What can hang from each mark:
rutav: reda
rafona: fufot lavek pase reda
lavek: bofigus fufot mutil rutav
bofigus: fufot mutil pase rafona
fufot: bofigus lavek
reda: rafona rutav
pase: lavek mutil rafona
mutil: bofigus fufot lavek rafona

Each row was made from one small tree. The marks that hang from a mark follow it in brackets, in alphabetical order. Every link used is in the known rows. Write each row's tree.
(in the rows, 128 means zero)
Known rows:
lavek[bofigus[pase] rutav[reda]]: [112 112  83 184 139 144 114 148 138 109  79 155 138 125 164 122  85 127
 120 111 135 121 125 109 110 118 182  89 184 122 147 146 124 146 153 145
 144 172 108 122 131]
fufot[lavek[bofigus]]: [125 133 113 137 113 123 129 116 125 122 109 162 144 160 137 134 142 116
 135 103 127  98 131 138 102 134 154  86 187 115 135 134 127 125 136 169
 122 127 111 193 129]
fufot[bofigus[mutil pase] lavek[rutav]]: [ 71  84 130 154  98  91  89 154 110 116 117 147 152 148  91 142  84 148
  97 164 133 240 127 156 119 129  49 158 197 173 132 147 107 113 165 138
 147  97  97 252 167]
rafona[reda]: [108 141 129 130 151 137 112 118 138 118 132 147 120 138  99 125 163 142
 141 149 123 119 119 145 106 115 131  87 111 139 154 117 152 146 104 152
 106 135 160 140 148]
lavek[mutil[bofigus fufot rafona[pase]] rutav]: [117 122 146 101  90 134 129 140 103  79 115  68 125  60 134 116 120 118
 131 145  58 119 157  78 131 136 142 144  90  64 132 138 111  96  81  89
 109 173 102 146  96]
pase[lavek]: [138 158 135 108 153 132 134 107 131 109 123 130 129 121 118 130 157 129
 126 130 143 129 116 138 129 126 184 187 107 117 127 135 134 111 130 110
 118 100 135 132 174]
mutil[bofigus rafona[fufot lavek]]: [108 162 108 108 139 124 162  86 127 118 123 101 113  98 128 126 117 135
 143 109 115  97 125 116 189 128 128 177  86 166  99 147 145  91 115 129
 136 131 128 136 107]
bofigus[fufot mutil rafona[lavek pase]]: [187 148 119 123 117  94 163 130 194 159 170 141 112 146  52 127 125 132
 122 127 100 176 146 110  74 124 146 193  95  86 152  84 113 152 111 126
 175 106 114 146 138]
rafona[reda[rutav]]: [108 130 122 134 147 143 119 133 120 112 147 125 104 140 112 126 199 141
 147 170 129 100 112 165  92 113  92  76  81 125 141 123 135 155 111 203
 113 132 150 134 154]
lavek[bofigus[mutil rafona]]: [ 91 138 103 168 107 106 129 127 170 144  80 140 136 179 105 119 106 140
 135 111 119 133 120 142  92 135 119 139 199 109 152 133 106 159 124 144
 144 145 126 190 112]
rafona[lavek]: [155 150 112 122 158 141 144 114 138 114 159 146 127 133 107 130 150 115
 137 121 132 124 114 116 139 128 115 107  75 143 114 106 147 109 117 142
 135 127 121 127 137]
rutav[reda[rafona[fufot[bofigus]]]]: [149 129 123  91 138 159 124 127 142 157 137 157 105  99 143 126 107 111
 153 162 178  81  93 120 152 119 158  96 123 185 197 120 125 139 161 110
 135 136 121  94 127]
fufot[bofigus[pase[mutil[rafona[reda]]]] lavek]: [ 62 106 137 130 119  79  88 142 120 153 109 159 129 153  56 138 116 157
 112 192 140 192 147 170 172 117 153 116 140 169 124 141 136 116 155 143
 100 107 106  82 148]
rafona[fufot]: [124 149 108 110 147 140 145 104 132 105 136 143 124 130 136 129 156 134
 136 111 143 105  96 143 145 141 137 126 105 156 127 122 141 127 131 110
 135 115 164 187 154]
rutav[reda[rafona[fufot[lavek] pase[mutil]]]]: [213 155 150  76 103 133 176 130 136 150 184 183 136 130 141 130 184  88
 117 133 177  99 134 132 162 126 166  51 107 224 170 106 127 135 142  86
 138 121  98  49 128]
lavek[bofigus[pase] mutil[fufot] rutav]: [ 89  92 113 167 118 153  94 149 128 102  87 106 168 112 164 122  74 132
 122 125 113 117 130 101 115 136 192  67 141  56 137 158 129 135 124 104
 123 193  94 170  95]
fufot[bofigus[pase[rafona]] lavek[mutil rutav]]: [101  81 158 159 110 131 111 140 100 151  94 118 141 123 101 146  72 147
  94 162 149 200 142 127 156 157  88 146 188 144  95 143 125  93 139 152
 127  92  86 164 110]
fufot[lavek]: [131 148 119 118 125 123 124 121 123 103 131 157 134 147 115 138 176 124
 128 124 129 120 128 156 113 141 132 104 156 160 129 109 126 110 134 155
 122 109 122 208 162]
rutav[reda[rafona[fufot pase[mutil[bofigus]]]]]: [194 159 132  97 106 147 165 126 147 127 158 154 134 105 161 108 182  82
 139 123 148  74 124 114 143 107 181  78  79 176 187 141 117 120 133  75
 150 157 112  33  98]
rutav[reda[rafona]]: [159 163 113 122 135 162 125 129 162 139 142 162 118 108 145 116 158 102
 155 142 148  79 102 121 123 119 181  66 126 157 194 107 115 138 137 123
 124 168 114  88 154]
rutav[reda[rafona[pase]]]: [206 153 120  96 116 161 143 135 155 137 175 169 116 110 127 114 170  93
 148 136 142  86 114  99 108 111 185  72  99 132 195  78 113 149 122 117
 138 155 112  70 142]
fufot[lavek[rutav]]: [121 127 137 136 129 117 133 133 100  87 118 142 131 120 135 140 133 133
 118 136 118 168 141 147 120 151  74  88 167 169 115 115 130 106 127 146
 123 101 124 190 167]
reda[rafona[fufot pase[lavek]] rutav]: [203 139 141  69 117 144 190 114 115 161 195 111 117 104 149 126 175 121
 132 153 189  86 107 137 134 120 153 159  12 127 144 107 121 156 124 107
 149  86 124  83 163]
bofigus[mutil[lavek[fufot rutav]]]: [ 90 115 125 156 131 104 106 142 104 105 136 109 142 139 145 132 117 135
 112  93  90 189 113 135 125 129   9 190 190 161  85 139 125 122 139  92
 107 117 147 174 148]
pase[rafona]: [121 160 128 141 156 131 143 100 132 129 122 141 115 126 102 127 179 134
 130 123 125 129 112 122 132 144 140 152 124  95 102 128 124 107 102 146
 118 111 163 166 146]
reda[rafona[fufot pase[mutil]] rutav]: [195 132 129  95 108 139 180 133 124 151 211 143 121 130 149 114 206 101
 139 157 165 105 104 149 139 126 107  64  13 137 132 103 117 152 133 110
 152 117 127  56 144]
lavek[rutav]: [119 126 127 151 145 133 129 134 117  86 122 133 122 113 135 124 130 130
 130 138 110 166 119 128 118 145  78 101 129 134 119 118 134 119 124 123
 126 121 144 158 165]
fufot[bofigus[pase[lavek mutil rafona[reda]]]]: [ 89 118 173 143 166 101 111 115 114 170 101 139 135 134  55 133 145 158
  97 191 175 192 136 138 172 112 185 200  89 114 112 186 150 108 123 108
 112  81 141  21 130]
lavek[bofigus fufot mutil rutav[reda]]: [148 102 121 162 127 185 106 157 127 111 107 118 127 128 216 124  66  93
 129  89 128  82 129  96 135 143 109  34 236 135 113 134 137 145 150 155
 113 190 124  79  59]
reda[rafona[fufot pase] rutav]: [191 129 119  85 109 154 172 124 121 152 202 129 116 119 150 119 180 116
 149 145 163  80  98 140 118 126 118  91  25 123 146  84 114 167 122 139
 157 117 135 127 162]
rafona[lavek[fufot mutil[bofigus[pase]]] reda]: [104 109 128 149 126 167  81 132 137 128 142  92 160 147 149 127  94 124
 133  97 136 100 134 129 150 107 105  64 114 150  94 132 158 124 123 163
 134 185 113 100  63]
bofigus[fufot rafona[pase[mutil] reda]]: [166 138 141 129 132  91 140 145 171 158 136 161 106 147  65 120 160 138
 127 159  96 152 166 139  73 122 207 107  88  68 164  93 133 161 105 120
 135 113 154  45 138]

Write each row's tree:
[170 119 165 118 126 119 139 143  77  82 140 106 144 112 171 124 148  96
 107 107 108 167 162 113 147 129  83 158 105 112  67 150 122  89 129  75
 138 109 146  40 119]	rafona[pase[lavek[fufot rutav] mutil[bofigus]]]
[122 142 145 108 153 130 110 148  96  60 110 142 127  86 146 145 153 113
 118 142 114 110 149 115 126 139 136  80 157 169 163 133 117 113 120 122
 109 153 117 177 148]	mutil[fufot[lavek[rutav[reda]]]]
[ 65 125  90 168 132  87  83 149 149 143  95 121 152 191 115 133 103 159
 118  66 122 168 112 169 124 130 107 217 185 139  90 108 101 145 157  92
 135 125 133 182 157]	bofigus[mutil[lavek[fufot]] pase rafona]
[136 157 122 133 111  91 116 130 151 108 120 148 144 132 124 125 196 107
 125 125  79 129 160 160  83 127 191 117 157 104 146 169 111  73 155 144
 131 116 104 170 154]	pase[mutil[bofigus[fufot[lavek]]]]
[160 132 127  93 121 119 144 111 112 151 132 114 116 134 151 129 105 120
 127  83 123 104 140  91 147 124 191 197 128  52  70 115 123 148 128 110
 118 112 157  68 122]	mutil[rafona[pase[lavek[bofigus fufot]]]]
[101 133  88 171 104 128  93 145 201 142  65  97 144 131 124 117  93 147
 135 108  94 109 145 155  67 132 243 162 153  43 161 127 100 110 151 145
 159 161  94 170 131]	lavek[mutil[bofigus[fufot pase rafona]]]
[197 126 160  87 116 164 132 129 123 127 169 101 134 134 152 130 142 102
 115  96 144 106 128 112 143 135 152 160 109  94  88  98 135 131 128 104
 117 112 141  82 107]	rafona[pase[lavek[fufot mutil]]]
[ 94 125 140 121 154 100 102 153 126 108  90 148 126 128  88 130 155 118
 143 163 118 133 138 133 140 143 153 113  93  74 148 126 104 109 132  78
 121 140 129  93 119]	pase[mutil[fufot[bofigus[rafona]]]]
[112 119 133 154 107 158 121 137 120  83 100  89 141 101 159 115 112 118
 131 133  90 129 129 126 107 141  86 103 153 127 134 154 128  84 120 137
 123 160 102 158 101]	lavek[mutil[bofigus] rutav]
[ 76 160  92 116 132  98 142  95 116 119  86  95 124 101 129 126 141 154
 139  91  89 100 120 138 156 119 164 251 119 147 117 166 135  81 130  86
 100 112 128 154 135]	mutil[bofigus lavek rafona[fufot]]
[107 144 148 144 144 122 174  73 138 182 137 126 125 150  89 131 101 157
 115 127 160 137 125 103 155 114  83 131 137 181 128 186 176 158  76 151
 129 121 158 147  47]	pase[rafona[fufot lavek[bofigus[mutil]] reda]]
[129 121 124 151  88 135 135 132 154 152  69 126 146 173 132 132  98 129
 132 105 136  86 150 152 106 157 165  85 222 128 147 112 123 139 131 165
 119 139  79 154  75]	fufot[lavek[bofigus[rafona] mutil]]
[ 57 153  87 131 117 101 129 110 163 134 126 119 127 144 100 124 106 166
 112 120 139 172  88 164 172 133 149 210 138 169 114 148 120 144 146  93
 143 126 144 235 173]	bofigus[mutil[rafona[fufot]] pase]
[123 129 108 119  91 111 127 128 139 142 157 129 119 168 132 117 110 118
 127  81  95 136 122  99 122 128  98 149 178  71  92 114 102 167 127 134
 130 144 160 168 109]	lavek[bofigus[mutil[rafona[pase]]] fufot]
[142 105 134  87 106 132 134 133 101 170 162 132 119 122 144 141 139 124
 151 175 182  99 104 168 139 134  75  87 102 178 151 116 110 133 162 178
 142  94 102 164 151]	reda[rafona[fufot[bofigus lavek]] rutav]
[ 64 143 139 103 107  94 145 114 116 141 153 103  97 147 101 139 158 173
 118 177 145 142 123 192 148 127  49 149 144 229 130 154 131 165 119 190
 109  98 140 215 148]	bofigus[mutil[rafona[fufot[lavek] reda[rutav]]]]
[ 59 143 131 164 144 124 100 103 135 132  88 120 137 133  96 119 159 162
 128 133 120 128 132 137 112 109 161 150 117 105 124 169 130 116  94 154
 129 141 149 163 126]	mutil[bofigus[pase[rafona[reda]]]]
[167 123 113 148 121 170 150 114 152 145 139 126 147 144 135 121 106 102
 137 108 133  82 120  99 132 127 146  78 126 116 128 133 154 125 122 162
 124 162  77  99  57]	rafona[lavek[bofigus mutil]]
[198 128 130  98 144 150 141 124 116 118 207 146 124 148 133 133 148  95
 133  80 132 116 127  89 149 124  81  95  67 112  64  62 137 133 119 133
 153 126 153  98 117]	rafona[lavek[fufot] pase]
[ 98 135 115 132 142 130  83 123 123 103 102  98 161 134 175 131 132 127
 125  74 140 111 124 145 134 120 172 190 124  95  81 154 111 100 156 111
 146 129 152 151 151]	mutil[bofigus[pase[lavek[fufot]]]]
[110 135 192 141 174 120 151  96  92 134  96 106 107  88  99 134 117 168
 103 177 144 183 148 115 144 128 106 179 114 143 110 157 161 123  72 127
  94  80 167  70 140]	pase[lavek[rutav] rafona[reda]]
[101  95 108 183 141 103 121 145 102 141  53 115 135 148 177 134  59 145
 136  66  99 127 144 125 119 144  88 146 206 104  77 110 127 140 138 115
 113 130 143  89 108]	mutil[lavek[bofigus[rafona] fufot rutav]]
[125  94 172  89 120 140 100 153 128 138 120 116 116 124  65 131 113 135
 140 185 121 106 156 103 110 122 159  96  83  62 189  89 130 156  86 114
 108 153 115  94  62]	lavek[mutil[fufot[bofigus[rafona[pase reda]]]]]
[120 101 138  75 121 119 144 127  94 154 169 115  67 119  83 133 137 157
 139 194 141 116 124 133 144 114  92 160  48 120 132 109 137 164 119 170
 123  92 154 100 129]	mutil[rafona[fufot[bofigus] pase reda[rutav]]]
[120  86 159 120 166 132 143 119  86 140 145 130 107  99 103 142  49 150
 127 183 156 164 132 108 174 117  25  99  73 201 128 131 189 130 110 132
 133 103 148  83  96]	rafona[fufot[bofigus] lavek[rutav] reda]
[143  93 149 146 124 163 125 133 104 133 101  83 145 123 206 130  57 113
 119  94 139 116 135 107 143 145 106 126 189  95  79 151 145 129 138 121
 108 138 132  81  86]	pase[lavek[bofigus fufot mutil rutav]]
[128 145  93 159 144 108 113 144 135 105  80 118 115  70 151 122 132 127
 128 114  55 115 152 109  62 100 195 209 166 112 178 177 121  84 147 121
 116 140 100 124 155]	mutil[bofigus[fufot] lavek[rutav[reda]]]
[114  80 138 132 150 136  87 158  87 102 129 136 115 120 158 137  76 117
 138 131 117 164 117 115 142 145  21  99 157 104  82 108 124 118 155 138
 129 121 165 137 137]	lavek[fufot[bofigus] rutav]
[140 118 110 169 123 106 146 128 159 146 146 136 129 121 120 122  67 127
 119 128  86 183 137  91  78 118 108 130 162  94 140 164 139 139 128 148
 155 133 106 172 119]	rafona[lavek[bofigus[fufot mutil] rutav]]
[218 148 155  75 135 162 133 129 126 150 178 140 121 108 168 126 145  88
 134 107 169  78 122  95 138 112 180 123 109 124 145  88 114 153 135  91
 131 132 139  14 143]	rutav[reda[rafona[pase[lavek[fufot]]]]]
[ 81 113 121 170 131  86 114 154 120 124  94 103 131 152 138 135  84 152
 116  91  97 192 130 149 126 147  14 196 200 167  86 112 114 137 133  92
 117 110 149 149 142]	bofigus[mutil[lavek[fufot rutav]] rafona]
